Known rows, with every step that occurs:
logas-rovet-lodur: -4 -1 -20 39 6 -31 -15 11 18 -7 24 -8 5 -22 15 7 -18 17 -36 10 -18 8 19 -5 4
mafit-gufidud-rovet: 7 5 26 -11 8 -45 -19 14 16 -1 -4 -8 -2 -26 35 20 -37 21 -13 8 1 8 14 30 -33
lofe-rovet-memu-tavemaf-gufidud: 4 3 3 -9 25 28 42 4 6 -23 5 0 -29 28 -29 -51 11 -21 13 -7 -18 17 5 8 2
lofe-mafit-memu: -15 15 5 22 0 -22 -30 24 11 -4 10 -10 28 -8 7 16 -14 17 -4 -16 37 -23 6 -48 11
tavemaf-gufidud-mafit-memu: 16 14 -9 -8 -47 -4 1 16 -5 31 -1 11 44 7 -17 57 2 29 -22 -19 29 -34 -21 -49 0
pirode-rovet-lodur: -6 -6 -1 38 -18 -3 -31 -13 24 9 19 -2 -29 -34 -4 -3 4 26 -18 6 -37 5 7 -1 -23
gufidud-mafit-memu-rovet: -5 39 -28 8 -33 15 -25 9 -35 2 -15 -11 38 -6 28 -6 10 30 -38 19 12 -7 -26 -71 3
mafit-memu-rovet-lodur: 15 49 -30 31 -18 31 -29 -12 -9 -13 -1 -28 18 -9 24 -47 4 35 -35 20 -16 6 14 -71 -11
lofe-rovet-pirode: -27 -26 7 26 1 -15 -1 20 16 -27 4 19 -49 1 -10 -34 14 -7 -29 14 -11 -3 5 3 5
memu-rovet: -15 11 -3 9 -17 15 -31 -8 6 -14 9 -17 -5 -8 19 -35 -16 18 -25 27 24 3 -3 -29 -24
memu-tavemaf-gufidud: 11 -13 13 -9 9 -3 9 -6 15 16 19 6 -4 13 -17 2 -19 -7 -3 3 30 -26 18 -9 -9
mafit-gufidud: 4 -7 17 -8 -19 -40 -23 4 11 -1 8 2 -8 -8 -5 15 -37 20 0 5 15 -14 3 5 -46
pirode-rovet-memu-tavemaf-gufidud: 15 -7 15 -8 -3 29 15 -21 25 3 7 5 -31 -2 -13 -10 32 -6 38 -11 -17 4 7 9 -11
zafa-rovet: -36 -11 -6 4 21 -21 -30 -5 -5 10 5 -10 32 5 -26 -19 -26 -3 -39 11 16 -11 -7 -5 4
pirode-rovet-memu-tavemaf-gufidud-mafit-logas: 19 -18 9 -27 -45 45 27 -39 -7 11 -18 26 -19 0 -16 47 49 -13 42 -10 -28 7 -33 40 13
lodur-rovet-memu-tavemaf-gufidud-mafit-logas: 33 12 -19 -23 -66 56 22 -29 -25 9 -23 6 -12 9 -14 21 38 -1 65 -11 1 -7 -38 14 15
pirode-rovet: -18 -22 17 18 -9 -19 -35 -10 35 5 21 4 -21 -31 -9 8 1 18 -12 8 -1 -3 0 -4 -9
zafa-rovet-lodur: -24 6 -23 24 12 -9 -23 -11 -20 14 3 -15 21 2 -19 -31 -22 6 -49 12 -21 -3 1 -1 -11
logas-rovet: -18 -16 -2 19 14 -46 -19 16 30 -12 28 -2 14 -18 5 17 -22 9 -27 10 18 -2 13 -8 18
rovet-memu-tavemaf-gufidud: 16 -3 2 -6 7 25 26 -13 1 5 2 -5 -21 25 -28 -27 6 -16 28 -13 7 -7 10 -5 -17
mafit-gufidud-rovet-memu-tavemaf: 19 14 16 -10 43 -17 13 2 -18 -9 -26 -16 -24 -8 34 -31 -9 -13 24 7 -33 24 21 34 -22
logas-rovet-memu-tavemaf: -6 -6 -11 20 49 -21 13 2 -3 -20 7 -12 -8 1 5 -30 8 -23 7 7 -19 14 20 -6 29
logas-rovet-zafa: -34 -17 4 3 25 -42 -43 28 14 -16 21 8 26 -1 12 -7 -48 4 -27 10 33 8 18 10 5
tavemaf-gufidud: 6 -15 14 -6 -30 -4 -5 0 34 13 23 4 5 5 -27 23 -23 16 -7 -10 43 -21 2 -7 -28

Rows:
10 -1 0 -13 -28 26 24 -4 -10 24 -11 16 -21 -4 -4 19 41 -1 24 -11 -24 -1 -22 14 -12 -> pirode-rovet-memu-tavemaf-gufidud-mafit
-13 -14 7 22 -11 9 -18 -18 25 -7 5 -6 -32 -18 -22 -23 26 7 18 -8 -24 14 -10 -1 -17 -> pirode-rovet-memu
12 6 -17 -11 -6 -1 41 19 -16 7 -5 9 15 11 15 32 19 -10 6 -7 -7 1 -10 10 11 -> logas-rovet-memu-tavemaf-gufidud-mafit
12 2 -12 -13 -21 22 36 4 -34 23 -14 6 -12 23 -13 6 16 -12 14 -13 0 -14 -21 0 -20 -> rovet-memu-tavemaf-gufidud-mafit
-35 -22 22 0 -1 -13 -58 3 24 -1 15 16 -15 -15 -4 -19 -27 12 -9 6 15 4 6 12 -22 -> pirode-rovet-zafa
-25 -1 -18 3 55 4 2 -17 -38 0 -15 -18 6 25 -27 -69 2 -35 -5 10 -21 3 1 -2 13 -> zafa-rovet-memu-tavemaf
-2 -18 -20 1 5 -3 24 -15 -38 -11 -19 8 4 3 7 27 24 -32 13 8 -32 16 -20 27 52 -> gufidud-mafit-logas-rovet-memu-tavemaf
20 -17 -3 -25 -36 41 39 -31 -32 12 -22 16 -8 27 -29 32 22 -24 33 -11 -5 -5 -30 27 8 -> rovet-memu-tavemaf-gufidud-mafit-logas
-13 -28 -7 2 -29 -29 -7 -1 -4 -3 3 17 28 -14 4 77 -3 1 -23 11 5 2 -29 24 40 -> gufidud-mafit-logas-rovet
5 28 26 -14 37 -19 9 25 -15 -18 -24 -16 -21 -15 71 -4 -11 -10 41 -9 -15 22 21 49 -26 -> lofe-mafit-gufidud-rovet-memu-tavemaf
11 18 19 -24 53 -2 -14 20 3 8 -6 -1 37 11 25 -16 -31 -4 -15 -1 29 0 43 -13 21 -> mafit-memu-tavemaf-gufidud-rovet-zafa
-2 11 -14 -14 1 27 52 22 -29 -3 -12 12 -22 27 -16 -20 22 -17 1 -6 -26 11 -23 11 0 -> lofe-rovet-memu-tavemaf-gufidud-mafit
28 25 -14 -4 -22 36 9 -11 9 1 3 -12 -26 9 -16 -40 22 4 60 -10 11 -9 2 -18 -9 -> lodur-rovet-memu-tavemaf-gufidud
-2 4 5 19 63 -1 11 -3 -13 -4 -15 -23 -28 -6 16 -53 3 -26 -1 3 -22 22 19 9 9 -> gufidud-rovet-memu-tavemaf
27 19 14 -7 45 -5 8 8 17 14 -1 -9 33 -5 21 7 -2 1 -18 -2 13 -9 36 -30 36 -> mafit-memu-tavemaf-gufidud-rovet
15 5 18 -4 -2 19 15 2 31 0 -5 -14 -3 -3 2 0 2 6 8 -21 9 17 1 21 -24 -> tavemaf-gufidud-rovet-memu
-4 -23 5 -46 -10 -7 2 7 -18 1 -2 39 40 18 16 62 -25 -17 -3 6 25 -2 -5 50 38 -> memu-tavemaf-gufidud-mafit-logas-rovet-zafa
-6 -19 -15 4 -33 -3 11 -11 -15 -15 -14 9 16 -4 -4 48 20 -8 7 -5 -18 18 -40 28 33 -> gufidud-mafit-logas-rovet-memu
10 23 11 -9 12 -2 2 19 13 6 12 0 30 8 15 31 -5 4 15 -21 40 -33 26 -37 19 -> lofe-mafit-memu-tavemaf-gufidud
